Known rows, with every way that one mark hangs from another
z556[z798]: 10  75  51  22  10  21  17  0  -14  -8  -27  -3  51  -42  -11  -8  -16  -31  -22  8  -19  -14  2  6  3  -15  -26  8  1  7  12  3  1  1
z140[z953]: -36  65  42  5  24  2  26  16  -13  11  -2  4  19  -33  13  -10  -10  -22  -25  2  -24  -24  -14  -4  18  13  -19  19  26  -20  10  -12  21  7
z931[z80[z798[z115[z131 z424[z169]] z556]]]: 6  -39  53  22  68  -6  -15  10  5  39  -41  -14  -7  -35  57  -7  33  -22  -40  -22  33  -2  5  11  -31  -25  44  -23  -12  -5  -1  2  -22  -7
z674[z131 z493[z140[z953]]]: -25  15  29  11  -3  12  0  35  -8  18  11  22  14  -37  -33  -42  -34  -5  13  44  -9  -34  -47  -13  11  5  8  37  18  -17  14  -26  1  3
z931[z80[z798[z115]]]: -29  31  62  -8  34  -17  17  -8  -23  4  10  -9  46  -37  15  -24  15  -62  -4  -5  -37  -22  6  2  -13  -13  18  -18  -6  -12  -2  1  -24  -18
z140[z953[z169[z835]]]: -19  26  55  13  -8  -6  25  19  -17  1  -38  -6  4  -26  -6  -11  8  -14  -18  -15  -2  -15  3  45  2  24  -17  7  40  -4  18  -26  26  -8
z169[z424]: 18  60  20  -2  -27  20  32  11  -11  3  -10  -22  7  -47  8  5  -8  -27  -14  22  -31  -56  10  -19  42  -3  -19  5  7  -6  1  23  1  23
z931[z80[z798[z115[z424] z556]]]: -14  -9  53  6  35  -20  6  -8  -39  14  -18  -33  8  -40  59  -18  28  -29  -11  -13  -10  -11  -7  -9  -32  -19  23  -32  -4  8  7  -3  -18  -11
z798[z80]: -10  44  0  9  19  1  16  -1  -17  -3  -18  2  25  -22  21  -2  -25  -31  -16  29  -10  -38  14  -16  33  -32  -19  -11  14  -8  11  9  8  -16
z835[z169 z822[z611]]: -2  41  46  -38  -34  -20  14  -35  6  -1  23  2  63  -42  18  16  -25  -37  -26  -45  -17  -13  -9  -41  7  20  -23  24  5  -3  -14  49  -25  46
z493[z140]: -35  62  36  2  -9  12  11  17  -19  -2  9  -13  34  -45  -4  19  -24  -29  2  16  -14  -43  -8  -16  58  -21  -19  29  -14  -5  11  9  -25  -20
z930[z674[z131[z115[z424]]]]: 33  42  -14  16  31  15  11  23  25  4  -11  12  10  -45  5  -12  -18  -15  -19  43  4  -43  3  13  34  -10  1  9  24  43  -14  -16  -7  42
z674[z930]: 16  42  22  1  -7  20  14  3  -14  -32  -5  -12  29  -30  3  -4  -16  -51  -3  30  -12  -22  -19  -20  12  -23  4  15  10  11  5  0  4  -16
z953[z140]: 2  55  27  0  13  24  14  1  -20  -15  13  -11  34  -30  -3  6  8  -37  -29  -22  -9  -54  22  6  25  -19  -21  -10  7  16  1  19  14  -8
z80[z798[z115 z556] z931]: -31  -27  37  -25  34  -17  9  -9  -4  40  39  -5  11  -26  22  -20  27  -37  -6  -26  -25  -28  -21  -47  -47  -12  16  -17  -16  -19  -14  28  -4  38
z115[z424]: 15  62  23  21  15  10  29  -4  -17  -2  -18  -15  17  -34  31  13  -9  -10  -42  9  3  -36  1  -17  27  -25  -5  11  7  11  13  5  -3  4
z930[z674[z131[z115] z493]]: 30  18  -14  0  18  25  5  18  37  -10  22  47  31  -51  -38  -43  -26  -27  2  60  -8  -42  4  4  11  -12  9  3  34  20  -14  -7  12  34
z822[z611 z835[z169]]: -28  63  37  -6  -29  -8  -5  -47  23  0  42  14  75  -74  2  -13  -9  -26  -26  -31  -6  8  -4  -47  47  -20  -31  18  -6  -11  -4  26  -18  41
z953[z140[z493] z169]: -8  26  23  -20  9  41  23  8  -19  -19  -23  -4  27  -33  6  8  25  -18  -33  -44  29  -59  14  11  19  -20  -18  5  11  20  3  -6  35  -30
z931[z80]: -14  82  47  4  7  1  18  3  -20  -11  -13  -8  42  -65  1  -12  -4  -46  -7  19  -24  -31  19  17  36  -17  -6  6  6  -5  9  6  -6  -31
z131[z115[z424 z798[z80 z556]]]: 10  13  -31  20  56  2  18  18  -42  2  -33  -16  -10  -30  31  -15  -20  -3  -13  26  28  -30  5  -12  24  -37  -7  -50  10  51  7  -28  -6  -11
z493[z140[z953[z169[z424 z835[z822[z611]]]]]]: -61  -7  49  -17  -96  -29  2  25  -34  20  -21  -46  9  -39  0  6  -16  -5  12  -25  -28  -23  -6  -14  23  65  -45  19  24  -2  -3  10  -27  47
z611[z822]: -14  65  42  -15  11  6  23  -19  -31  -36  -11  7  15  -27  6  -11  -30  -36  -38  -2  -19  -56  17  -20  29  9  -20  30  16  -24  -6  25  6  -12
z674[z131[z115[z424]] z493[z140]]: 7  23  -12  21  1  19  10  18  -10  13  9  7  24  -44  -42  -30  -32  -1  5  66  16  -55  -17  -13  27  -30  25  13  9  44  11  -27  -23  -3
z798[z80 z115[z131]]: 7  -1  -15  11  42  0  -24  -5  -21  15  -47  7  9  9  62  -5  -17  -41  -20  25  22  -31  10  -32  10  -51  1  -35  3  -1  7  7  16  -31
z931[z80[z798[z115[z131 z424[z169[z835]]] z556]]]: 32  -49  75  42  34  -16  -13  14  4  34  -31  -18  -24  -26  41  -7  36  -25  -32  -14  28  5  32  38  -20  -13  41  -30  -8  -5  4  -7  -22  -7
z822[z611 z835[z169[z424]]]: -8  52  29  -11  -66  -1  4  -33  20  11  33  -7  50  -82  8  -13  -6  -22  -18  -19  -23  -12  1  -56  57  -5  -39  14  -5  -12  -9  39  -22  67
z424[z169[z835[z822[z611]]]]: 1  30  52  3  -47  -24  9  -20  33  1  36  7  40  -30  -17  16  -25  -27  -36  -21  -5  -8  31  -14  29  27  -13  2  14  -14  -14  32  -21  51
z930[z674[z131[z115[z424 z798]] z493[z140]]]: 36  -2  -11  19  28  28  3  53  3  -6  6  22  9  -50  -26  -32  -42  -1  7  55  20  -43  -20  -6  34  -23  13  16  2  46  -10  -30  -45  28
z674[z131[z115[z798]] z493]: 51  38  -11  8  37  27  22  15  -2  -14  16  36  28  -42  -65  -62  -28  -22  1  52  9  -43  -10  2  9  -17  31  -14  12  37  -5  -37  -3  10
z556[z798[z80[z931] z115]]: -10  5  14  1  25  -14  -3  -8  -15  38  -18  7  39  -8  19  -31  -19  -47  -9  14  -13  -24  -4  -38  -33  -42  -17  -31  -2  0  0  22  3  11
z169[z424 z835]: 44  50  42  19  -61  9  32  14  -12  -3  -1  -26  -8  -38  -8  4  -6  -29  -5  31  -36  -48  37  7  54  10  -23  -2  12  -5  6  12  1  24
z822[z835]: -30  88  20  10  2  9  -5  -29  3  -8  9  8  49  -65  9  -19  -8  -32  -27  6  -16  -16  15  -33  52  -24  -27  12  -8  -18  10  1  4  10
z822[z611]: -23  58  20  7  -13  -2  15  -17  -3  -11  26  -2  51  -46  -5  3  -12  -17  -20  3  -10  -20  -2  -37  34  -20  -16  -1  10  2  -4  23  -6  24
z930[z674]: 3  47  29  -2  13  17  12  15  18  -17  1  13  25  -46  27  13  -15  -33  -21  8  -23  -30  12  -5  37  -10  -29  19  13  -12  -8  23  2  23

Rows
20  -51  36  21  70  7  -8  5  16  40  -27  -7  -18  -8  61  10  25  -8  -55  -32  43  -9  -10  -15  -37  -25  39  -19  -13  -3  -4  7  -11  19
z80[z798[z115[z131 z424[z169]] z556]]
47  18  -13  46  68  16  1  22  -37  4  -76  -7  -13  -11  57  -4  -23  -4  -44  21  37  -26  12  -15  30  -46  2  -9  -11  18  9  -11  -16  -9
z115[z131 z424 z798[z80]]
27  -7  9  7  -34  30  -13  23  -8  -24  8  6  25  -36  -42  -37  -40  -36  36  72  1  -32  -52  -30  4  -30  31  33  4  12  10  -14  -15  -20
z674[z131 z493[z140] z930]
53  -33  11  49  27  -9  -14  5  12  34  -46  5  -25  22  57  11  -13  -18  -51  20  57  -20  35  2  17  -44  18  -39  10  1  11  -1  0  -14
z798[z80 z115[z131 z424[z169[z835]]]]
14  64  35  -15  -42  14  13  -19  15  13  7  -6  31  -75  17  -11  -5  -37  -19  -13  -27  -29  8  -28  55  -3  -36  25  -9  -18  1  26  -10  40
z822[z835[z169[z424]]]
-20  68  56  -28  -5  0  3  -49  -1  -25  5  23  38  -55  14  -27  -27  -45  -45  -35  -15  -28  16  -28  40  8  -36  50  -1  -37  -6  29  -7  5
z611[z822[z835[z169]]]
73  -39  14  63  41  8  -10  37  -2  16  -63  -4  -55  -9  43  5  -13  9  -44  11  66  -5  31  21  28  -32  9  -31  -3  9  12  -14  -10  -2
z115[z131 z424[z169[z835]] z798[z80 z556]]
-3  45  44  1  -61  -28  5  -29  -10  -14  25  -9  42  -29  -1  6  -24  -31  -16  -8  -28  -11  29  -28  28  26  -25  -1  11  -2  -7  26  -14  42
z169[z835[z822[z611]]]
23  42  61  -1  -25  -10  18  -5  28  1  8  9  21  -22  -6  17  -24  -41  -39  -14  -8  -26  38  13  26  30  -10  13  10  -22  -2  20  -10  24
z424[z169[z835[z822]]]
58  -15  -47  12  29  24  4  23  -17  -30  -8  27  19  -17  -50  -78  -49  -43  27  90  15  -30  -24  -15  -11  -40  39  -29  25  49  -3  -47  -1  -16
z674[z131[z115[z798[z80]]] z493 z930]
4  6  48  24  60  -8  -2  -1  -31  22  -42  -22  17  -28  55  -15  25  -39  -33  -3  0  -15  13  1  -18  -28  35  -9  -16  6  2  -5  -29  -13
z931[z80[z798[z115[z131 z424]]]]
1  -25  44  20  56  -9  -19  1  -38  24  -50  -31  -6  -35  72  -16  34  -26  -20  -10  11  -5  3  -4  -33  -26  33  -26  -15  8  6  -3  -16  -17
z931[z80[z798[z115[z131 z424] z556]]]
-2  16  50  -1  -52  15  43  38  -15  15  -37  -14  -31  -36  11  -11  12  0  -13  2  -6  -41  8  19  36  38  -27  21  36  -16  12  -33  37  10
z140[z493 z953[z169[z424 z835]]]
-48  11  53  -18  -51  -23  15  -3  -15  3  -12  2  20  -28  16  -8  -6  -1  -24  -39  2  -3  2  -17  9  54  -30  22  37  -12  0  -20  22  29
z140[z493 z953[z169[z835[z822[z611]]]]]
34  -42  -11  31  77  8  -8  39  12  51  -49  6  -40  -26  46  -6  -5  8  -51  -4  61  -23  2  -21  2  -44  16  -11  -18  -3  -7  18  -15  28
z115[z131 z424[z169] z798[z80[z931] z556]]
-6  1  23  0  -33  28  -1  18  -23  -29  16  -4  37  -39  -21  -13  -35  -41  23  51  -9  -27  -36  -41  9  -36  11  28  3  4  15  2  -15  -34
z674[z493[z140] z930]
-4  -1  -34  7  57  -9  19  22  -29  34  -9  -9  -13  -38  18  -27  -11  -6  -11  21  19  -40  3  -30  9  -37  -1  -37  -1  40  -5  -6  -12  21
z131[z115[z424 z798[z80[z931] z556]]]
8  -57  -26  11  46  -15  -32  -2  -22  57  -51  -10  -32  -3  93  -9  4  -10  -24  11  41  -29  -6  -59  -24  -57  11  -38  -5  6  3  25  15  6
z798[z80[z931] z115[z131 z424] z556]
-39  3  56  -20  -73  -15  10  39  -39  21  -47  -43  -11  -32  10  8  -16  -18  9  -19  -32  -39  0  13  21  67  -41  31  19  -9  7  -1  -17  20
z493[z140[z953[z169[z424 z835[z822]]]]]
-28  2  44  -24  -86  -16  24  11  -19  14  -22  -20  -4  -35  20  -9  -3  3  -15  -26  -16  -22  7  -27  20  68  -38  18  38  -12  -7  -8  18  55
z140[z493 z953[z169[z424 z835[z822[z611]]]]]
28  39  41  25  18  5  9  -16  -29  8  -42  -14  33  -12  41  -6  -11  -23  -36  -2  11  -12  -14  -21  -24  -35  -7  -23  2  30  15  -4  -3  1
z556[z798[z115[z424]]]
26  -32  9  35  63  -2  -18  9  19  72  -59  12  10  3  45  -13  -9  -20  -57  2  47  -14  4  -25  -38  -56  11  -19  -9  4  -2  25  -9  22
z556[z798[z80[z931] z115[z131 z424[z169]]]]
16  31  38  -43  -70  -13  22  -22  2  11  14  -19  39  -49  22  16  -22  -33  -17  -35  -34  -32  -3  -49  17  34  -32  20  6  -3  -20  61  -29  72
z835[z169[z424] z822[z611]]
42  12  -20  2  -2  30  7  6  6  -25  14  22  35  -36  -61  -60  -27  -45  22  81  0  -33  -26  -11  -15  -25  43  -1  32  43  0  -30  16  -7
z674[z131[z115] z493 z930]
-21  26  58  5  -16  7  34  25  -13  3  -28  8  -7  -27  6  -10  9  -3  -22  -9  10  -21  3  27  25  24  -19  25  35  -14  19  -46  41  -18
z140[z493 z953[z169[z835]]]
-78  27  42  -10  9  5  11  37  -28  15  -37  -15  24  -41  2  5  -7  -9  -2  -19  4  -29  -37  14  17  8  -24  34  16  -4  16  -17  -3  -26
z493[z140[z953[z169]]]
31  -77  53  30  38  -14  -6  12  32  68  5  -6  -36  -7  33  -2  37  -13  -45  -26  29  -10  14  -6  -39  -12  41  -14  -19  -14  -10  20  -16  50
z80[z798[z115[z131 z424[z169[z835]]] z556] z931]
-3  -53  -10  -2  36  -21  -2  0  19  62  -9  4  -18  -7  63  -2  -3  -10  -35  -5  43  -33  -14  -50  -23  -49  14  -42  8  -7  -2  31  5  20
z798[z80[z931] z115[z424[z169]] z556]
-29  4  40  -22  38  -16  25  -10  4  38  46  3  33  -18  7  -19  18  -51  -17  -19  -36  -38  -12  -42  -32  -13  18  0  -16  -22  -17  27  -18  41
z80[z798[z115] z931]
-20  9  -27  -10  52  -6  15  24  -19  26  10  5  2  -43  -8  -33  -14  -26  8  22  1  -40  6  -23  13  -30  -9  -39  -1  24  -11  -2  -3  12
z131[z115[z798[z80[z931] z556]]]
12  0  -12  15  4  23  -2  37  17  7  9  20  18  -51  -20  -22  -35  -4  7  64  9  -48  -12  -8  32  -24  8  22  16  37  -5  -15  -27  24
z930[z674[z131[z115[z424]] z493[z140]]]
-10  -49  39  -6  51  -15  18  0  30  61  29  -4  -5  -21  34  -4  29  -14  -46  -39  14  -25  -22  -38  -51  -18  34  -13  -12  -16  -15  29  -19  55
z80[z798[z115[z424[z169]] z556] z931]
49  -6  -17  21  8  32  4  40  -29  -20  0  -3  12  -35  -50  -49  -43  -20  27  76  28  -35  -50  -20  9  -36  46  11  -2  68  2  -53  -43  -11
z674[z131[z115[z424 z798]] z493[z140] z930]
49  6  9  7  6  27  -2  14  34  -18  3  43  19  -44  -8  -34  -26  -20  -8  45  -8  -34  -9  -10  3  -13  6  19  26  -9  -7  11  13  37
z930[z674[z131 z493]]
-62  -28  35  -13  4  17  -2  50  0  2  -24  20  23  -50  8  -10  -17  -3  0  -5  -2  -21  -34  3  -8  4  -26  39  36  -17  7  -1  4  1
z930[z674[z493[z140[z953[z169]]]]]
54  11  13  36  54  26  -7  23  -35  -3  -66  -18  -29  -35  56  3  -1  8  -39  -4  45  -13  -7  -13  14  -29  8  -6  -18  26  9  -10  -5  2
z115[z131 z424 z798[z556]]
-2  -4  -6  -3  39  -5  8  21  -22  18  -7  1  -10  -37  21  -25  -13  -19  -2  7  2  -32  -8  -36  6  -31  -12  -22  -10  -6  -4  16  -3  16
z115[z798[z80[z931] z556]]
-33  7  54  6  -60  1  21  54  -32  21  -39  -40  -17  -40  -10  4  -2  -8  14  2  -18  -41  -4  31  39  34  -34  22  22  -5  15  -15  -9  3
z493[z140[z953[z169[z424 z835]]]]
31  1  38  -32  -74  21  21  10  -30  -11  -33  -34  -8  -25  15  10  17  -28  -21  -42  -7  -70  50  11  23  38  -36  1  14  14  -5  11  23  16
z953[z140[z493] z169[z424 z835[z822]]]
15  35  35  -3  -96  -22  14  -15  -14  -3  16  -32  17  -38  3  5  -21  -26  -8  3  -45  -30  34  -38  37  40  -33  -4  13  -3  -13  39  -18  69
z169[z424 z835[z822[z611]]]
69  -6  65  36  5  -5  -23  -9  7  29  -67  -4  8  9  45  9  -17  -30  -60  -21  34  6  31  8  -30  6  5  -11  -5  13  4  6  -14  22
z556[z798[z115[z131 z424[z169[z835[z822]]]]]]
8  6  28  -16  -91  -19  12  -15  -17  -10  -31  -38  19  -40  1  7  -5  -17  -10  -23  -18  -29  26  -15  12  39  -29  -8  24  13  -11  34  -12  55
z953[z169[z424 z835[z822[z611]]]]
15  -21  -14  12  60  7  -17  30  -20  28  -40  4  -24  -32  35  -22  -8  -16  -12  10  21  -25  3  -30  5  -37  -2  -15  -21  -6  -6  17  1  12
z115[z131 z798[z80[z931] z556]]
-46  37  36  -16  18  18  34  22  -13  8  -36  12  11  -36  22  -9  6  -1  -30  -20  14  -29  -24  1  13  11  -17  33  31  -15  13  -36  42  -17
z140[z493 z953[z169]]
3  21  18  13  22  -4  -5  -12  -29  7  -41  2  42  0  31  -19  -28  -44  -10  19  -3  -14  -1  -22  -18  -41  -21  -42  9  10  13  1  8  -19
z556[z798[z80 z115]]
63  -8  40  44  17  2  -5  4  21  28  -29  3  -18  6  39  18  2  -19  -56  2  53  -18  26  10  17  -29  25  -19  3  5  8  -1  -2  -1
z798[z115[z131 z424[z169[z835]]]]
31  46  -13  0  6  21  8  12  2  -20  4  2  28  -34  -46  -37  -21  -54  21  67  -4  -34  -22  4  14  -16  28  3  19  48  -7  -34  4  -6
z674[z131[z115] z930]
6  -11  5  15  45  -3  -28  1  -14  49  -50  10  25  -3  33  -30  -12  -44  -17  17  7  -18  4  -35  -34  -48  -7  -24  -12  -1  -1  23  7  6
z556[z798[z80[z931] z115[z131]]]
